Known rows, with every step that occurs
pemu/sazi/tagol/lodo: [ 0.06 -0.43 -0.28  0.11  0.25  0.26  0.22 -0.52 -0.41 -0.15  0.21 -0.01
  0.04 -0.16  0.32  0.23  0.49  0.18  0.13  0.06  0.07 -0.16 -0.14 -0.40]
seru/lodo/tagol/sazi/buzud: [ 0.35 -0.26 -0.17  0.36  0.14 -0.06  0.33 -0.22 -0.26 -0.06  0.09 -0.11
  0.06 -0.17  0.50  0.60  0.18  0.33  0.31  0.25  0.31 -0.28 -0.05 -0.30]
buzud/sazi/tagol/lodo: [ 0.12 -0.38 -0.03  0.31  0.17  0.32  0.28 -0.35 -0.28 -0.08  0.10 -0.05
  0.21 -0.12  0.48  0.26  0.30  0.18  0.12 -0.06 -0.04 -0.01 -0.39 -0.38]
tagol/sazi/kolet/lodo: [ 0.18 -0.45 -0.47  0.40  0.06  0.13 -0.01 -0.48 -0.20 -0.22  0.16  0.00
  0.02 -0.46 -0.01  0.18  0.13  0.09  0.28 -0.06 -0.16 -0.12 -0.17 -0.51]
pemu/sazi/kolet/lodo/tagol: [-0.01 -0.46 -0.46  0.16  0.00  0.30  0.14 -0.26 -0.12 -0.10  0.25 -0.02
  0.12 -0.41  0.03 -0.18  0.32  0.06  0.23  0.11  0.00 -0.50  0.04 -0.50]
kolet/lodo/buzud/sazi/pemu: [ 0.13 -0.46 -0.03  0.70 -0.06  0.38  0.21 -0.08 -0.16 -0.12  0.02 -0.23
  0.15 -0.27  0.25 -0.06  0.18 -0.08  0.09  0.08 -0.02 -0.13 -0.37 -0.61]
tagol/lodo/seru: [-0.04  0.00 -0.13  0.41  0.02  0.17  0.18 -0.18 -0.47 -0.18  0.21  0.11
  0.09 -0.22  0.51  0.01  0.28  0.25  0.10  0.14 -0.08 -0.16 -0.28 -0.32]
kolet/lodo/buzud: [-0.03 -0.25 -0.22  0.54  0.08  0.21  0.11 -0.18 -0.49 -0.29  0.27 -0.13
  0.11 -0.31  0.24 -0.33  0.27 -0.02  0.14  0.02  0.00 -0.13 -0.27 -0.34]
sazi/pemu/lodo: [-0.03 -0.22 -0.35  0.39  0.04  0.27  0.16 -0.46 -0.27 -0.08 -0.05 -0.03
  0.04 -0.17  0.12  0.03  0.49 -0.08 -0.06  0.15 -0.16 -0.27 -0.20 -0.60]
selipap/seru/lodo: [-0.07 -0.11  0.16  0.28 -0.02  0.27  0.07 -0.32 -0.46 -0.25  0.27  0.05
  0.04 -0.11  0.47  0.16  0.28  0.17  0.24  0.22  0.11  0.05 -0.27 -0.02]
pemu/lodo/kolet/sazi/buzud: [ 0.09 -0.25 -0.43  0.22  0.09 -0.11  0.22 -0.42 -0.11 -0.15 -0.04 -0.11
 -0.12 -0.57  0.22  0.07  0.39 -0.01  0.08  0.21  0.02 -0.32  0.03 -0.48]
lodo/buzud/sazi/tagol: [ 0.11 -0.30 -0.09  0.57  0.14  0.36  0.42 -0.10 -0.31 -0.13  0.13 -0.27
  0.24  0.06  0.49 -0.02  0.26 -0.08  0.20  0.16  0.08 -0.11 -0.21 -0.34]
tagol/sazi/buzud/lodo: [ 0.40 -0.37 -0.08  0.29  0.23  0.02  0.19 -0.38 -0.33 -0.07  0.08 -0.12
 -0.17 -0.08  0.49  0.49  0.16  0.18 -0.02  0.18  0.00 -0.14 -0.09 -0.29]
tagol/lodo: [ 0.00 -0.18 -0.16  0.33  0.14  0.24  0.05 -0.40 -0.53 -0.25  0.24  0.07
  0.06 -0.19  0.37  0.03  0.27  0.19  0.01  0.01 -0.15 -0.08 -0.42 -0.30]
kolet/lodo/pemu/sazi/tagol: [-0.10 -0.45 -0.32  0.17  0.23  0.28  0.17 -0.25 -0.23 -0.13  0.05 -0.07
  0.13 -0.36  0.14 -0.03  0.32 -0.11  0.44  0.02  0.16 -0.40 -0.14 -0.59]
lodo/pemu/sazi: [-0.08 -0.27 -0.27  0.32  0.16  0.29  0.06 -0.15 -0.45 -0.14  0.13 -0.10
  0.02 -0.08  0.29 -0.14  0.15 -0.13  0.24  0.23 -0.03 -0.49 -0.18 -0.48]
lodo/kolet/sazi: [-0.05 -0.13 -0.40  0.36  0.05  0.21  0.08 -0.29 -0.36 -0.37  0.14  0.00
  0.07 -0.48  0.15 -0.07  0.07 -0.12  0.24  0.17 -0.11 -0.30 -0.27 -0.41]
kolet/lodo: [-0.04 -0.22 -0.26  0.38  0.12  0.26 -0.02 -0.44 -0.46 -0.27  0.26 -0.01
  0.10 -0.37  0.14 -0.19  0.28 -0.06  0.11 -0.11 -0.15 -0.15 -0.35 -0.41]
seru/lodo/buzud/sazi/pemu: [ 0.14 -0.37  0.25  0.71 -0.11  0.38  0.28 -0.02 -0.23 -0.10 -0.05 -0.17
  0.06 -0.02  0.32  0.15  0.17 -0.06  0.11  0.23  0.24 -0.05 -0.41 -0.33]
seru/lodo: [-0.02 -0.14  0.02  0.40  0.08  0.27  0.05 -0.38 -0.52 -0.24  0.19  0.04
  0.01 -0.11  0.20  0.03  0.26 -0.04  0.13  0.03  0.09 -0.07 -0.40 -0.14]
tagol/sazi/buzud/lodo/pemu: [ 0.30 -0.34 -0.03  0.30  0.25  0.02  0.19 -0.06 -0.23 -0.03 -0.11 -0.09
 -0.12 -0.11  0.54  0.44 -0.02  0.14  0.17  0.24  0.06 -0.30 -0.15 -0.37]
selipap/seru: [-0.08 -0.05 -0.13  0.30  0.04  0.33  0.09 -0.35 -0.46 -0.29  0.36 -0.01
  0.11 -0.07  0.55  0.02  0.26  0.10  0.16  0.25 -0.19 -0.07 -0.19 -0.22]
kolet/sazi/pemu: [-0.05 -0.28 -0.38  0.53  0.08  0.33  0.11 -0.57 -0.19 -0.32  0.02  0.07
  0.08 -0.39  0.25  0.13  0.22 -0.13  0.04  0.25 -0.11 -0.28 -0.30 -0.78]
sazi/buzud/lodo: [ 0.17 -0.23  0.08  0.21  0.18  0.24  0.17 -0.38 -0.29 -0.16  0.13 -0.03
 -0.17 -0.03  0.46  0.15  0.27  0.00 -0.17  0.13 -0.01 -0.16 -0.20 -0.18]

Rows
[ 0.09 -0.34  0.39  0.60 -0.21  0.37  0.31  0.05 -0.17 -0.10  0.03 -0.15
  0.10 -0.02  0.58  0.28  0.19  0.15  0.21  0.42  0.25  0.08 -0.30 -0.22]  selipap/seru/lodo/buzud/sazi/pemu
[-0.02 -0.40  0.02  0.18  0.16  0.31  0.07 -0.01 -0.45 -0.02  0.02 -0.03
 -0.09 -0.03  0.29 -0.13  0.14 -0.05  0.09  0.23  0.03 -0.46 -0.17 -0.32]  buzud/lodo/pemu/sazi
[-0.10 -0.30 -0.33  0.20  0.26  0.35  0.25 -0.22 -0.31 -0.14  0.07 -0.09
  0.11 -0.07  0.29  0.05  0.27 -0.15  0.37  0.21  0.12 -0.45 -0.11 -0.52]  lodo/pemu/sazi/tagol
[ 0.07 -0.31 -0.13  0.45 -0.02  0.44  0.11 -0.32 -0.14 -0.15  0.16 -0.09
  0.06 -0.08  0.23 -0.05  0.11 -0.14  0.05  0.05 -0.22 -0.16 -0.29 -0.36]  buzud/sazi/kolet
[-0.01 -0.22 -0.23  0.20  0.23  0.31  0.22 -0.47 -0.38 -0.25  0.18  0.10
  0.16 -0.18  0.38  0.24  0.38  0.16  0.15 -0.02 -0.01 -0.04 -0.35 -0.34]  sazi/tagol/lodo
[-0.07 -0.19 -0.31  0.36  0.14  0.08  0.34 -0.39 -0.21 -0.23  0.07  0.19
  0.19 -0.50  0.55  0.21  0.39  0.28  0.26  0.19  0.12 -0.15 -0.11 -0.58]  kolet/sazi/tagol/lodo/seru
[-0.15 -0.20 -0.21  0.39  0.13  0.26 -0.01 -0.12 -0.36 -0.23  0.07  0.02
  0.15 -0.40  0.19 -0.23  0.10 -0.10  0.31 -0.04 -0.07 -0.31 -0.41 -0.49]  kolet/lodo/pemu
[-0.06 -0.31 -0.31  0.31  0.01  0.35 -0.02 -0.48 -0.16 -0.30  0.22  0.07
  0.03 -0.42 -0.02 -0.16  0.25 -0.10  0.14 -0.10 -0.15 -0.14 -0.29 -0.39]  sazi/kolet/lodo
[ 0.02 -0.09 -0.17  0.20  0.02  0.28  0.08 -0.14 -0.48 -0.29  0.18  0.05
  0.05 -0.30  0.20  0.07  0.10  0.13  0.17  0.02 -0.14 -0.13 -0.44 -0.15]  tagol/lodo/kolet
[-0.12 -0.34  0.09  0.07  0.08  0.29  0.24 -0.13 -0.24 -0.11  0.06 -0.01
  0.07 -0.10  0.47  0.31  0.33  0.12  0.57  0.35  0.41 -0.20 -0.06 -0.20]  selipap/seru/lodo/pemu/sazi/tagol
[ 0.11 -0.31 -0.25  0.43 -0.04  0.28  0.39 -0.07 -0.09  0.19 -0.14 -0.16
  0.31 -0.12  0.33  0.03  0.39  0.07  0.02  0.23 -0.11 -0.45 -0.12 -0.69]  buzud/sazi/pemu/lodo/tagol
[-0.11 -0.36 -0.32  0.26  0.05  0.37  0.07 -0.18 -0.16 -0.17  0.09  0.00
 -0.06 -0.14  0.13 -0.12  0.12 -0.18  0.26  0.24 -0.02 -0.48 -0.11 -0.47]  lodo/pemu/sazi/kolet
[-0.08 -0.18  0.07  0.27  0.14  0.34  0.08  0.04 -0.41 -0.12 -0.03  0.06
  0.04 -0.04  0.36 -0.14  0.04 -0.07  0.11  0.15 -0.05 -0.32 -0.38 -0.25]  buzud/lodo/pemu
[-0.09 -0.20 -0.03  0.12 -0.03  0.21  0.26 -0.28 -0.16 -0.34  0.07  0.10
  0.13 -0.49  0.32  0.39  0.24  0.14  0.57  0.29  0.31  0.01 -0.14 -0.13]  selipap/seru/lodo/kolet/sazi/tagol
[-0.05 -0.13  0.20  0.45 -0.06  0.21  0.19 -0.06 -0.49 -0.28  0.28 -0.06
  0.04 -0.05  0.56  0.02  0.27  0.21  0.26  0.36  0.25  0.07 -0.18  0.05]  selipap/seru/lodo/buzud
[-0.07 -0.26 -0.40  0.26 -0.01  0.34  0.16 -0.21 -0.10 -0.22  0.20  0.08
  0.24 -0.42  0.10 -0.19  0.22  0.05  0.24  0.03 -0.07 -0.37 -0.17 -0.43]  sazi/kolet/lodo/tagol
[-0.07 -0.34  0.01  0.31  0.10  0.23  0.04 -0.12 -0.45 -0.09  0.05 -0.03
 -0.06 -0.13  0.20 -0.01  0.18 -0.06  0.33  0.19  0.26 -0.36 -0.25 -0.28]  seru/lodo/pemu/sazi
[ 0.16 -0.32 -0.27  0.24  0.19  0.20  0.16 -0.56 -0.32 -0.17  0.28 -0.20
 -0.19 -0.08  0.39  0.14  0.38 -0.06 -0.03  0.22  0.01 -0.33 -0.01 -0.42]  pemu/sazi/buzud
[ 0.09 -0.42 -0.13  0.15  0.20  0.09  0.15 -0.22 -0.23 -0.09  0.06 -0.07
 -0.17 -0.22  0.54  0.23  0.25  0.19  0.12  0.22  0.14 -0.37 -0.15 -0.45]  tagol/lodo/pemu/sazi/buzud
[-0.14 -0.12  0.07  0.39  0.08  0.27  0.05 -0.08 -0.42 -0.20  0.01  0.07
  0.06 -0.14  0.26 -0.01  0.08 -0.08  0.33  0.10  0.19 -0.24 -0.45 -0.21]  seru/lodo/pemu
[ 0.10 -0.43 -0.16  0.54 -0.07  0.16  0.27 -0.08 -0.14  0.03  0.01 -0.22
  0.03 -0.11  0.23 -0.29  0.38 -0.02  0.00  0.16 -0.06 -0.16 -0.04 -0.35]  pemu/lodo/buzud/sazi/kolet
[-0.05 -0.10 -0.43  0.28  0.11  0.11  0.27 -0.18 -0.43  0.01  0.11 -0.05
  0.26 -0.15  0.31 -0.22  0.48  0.13  0.07  0.18 -0.10 -0.45 -0.02 -0.43]  pemu/lodo/tagol
[ 0.07 -0.46 -0.12  0.42 -0.05  0.37  0.04 -0.35 -0.07 -0.13  0.14 -0.07
  0.08 -0.37  0.08 -0.14  0.16 -0.09  0.12 -0.14 -0.18 -0.11 -0.33 -0.44]  buzud/sazi/kolet/lodo
[-0.01 -0.02  0.06  0.36  0.01  0.29  0.20 -0.06 -0.45 -0.09  0.13  0.06
  0.02 -0.05  0.44 -0.12  0.23  0.04  0.00  0.21 -0.07 -0.25 -0.18 -0.19]  buzud/lodo/seru
[ 0.19 -0.25 -0.08  0.37 -0.09  0.19  0.31 -0.08 -0.21 -0.07  0.04  0.03
  0.25 -0.16  0.52  0.72  0.14  0.44  0.47  0.49  0.19 -0.18 -0.08 -0.38]  selipap/seru/lodo/tagol/sazi/pemu
[ 0.09 -0.17 -0.35  0.29  0.10  0.10  0.20 -0.38 -0.14 -0.36  0.10 -0.08
 -0.08 -0.49  0.32  0.17  0.13 -0.09  0.16  0.23  0.02 -0.29 -0.15 -0.42]  lodo/kolet/sazi/buzud
[-0.03 -0.37 -0.35  0.28  0.27  0.14  0.21 -0.60 -0.28 -0.29  0.10  0.16
  0.15 -0.47  0.42  0.23  0.39  0.21  0.16  0.06  0.04 -0.07 -0.26 -0.56]  kolet/sazi/tagol/lodo
[ 0.15 -0.29 -0.13  0.26 -0.11  0.13  0.25 -0.10 -0.14 -0.11  0.16  0.08
  0.18 -0.19  0.45  0.51  0.11  0.47  0.51  0.40  0.17 -0.14  0.04 -0.16]  selipap/seru/lodo/tagol/sazi/kolet
[-0.04 -0.21 -0.48  0.29  0.04 -0.01  0.11 -0.32 -0.33 -0.16 -0.02 -0.03
  0.03 -0.56  0.06 -0.17  0.33 -0.03  0.16  0.15 -0.11 -0.32 -0.09 -0.47]  pemu/lodo/kolet/sazi
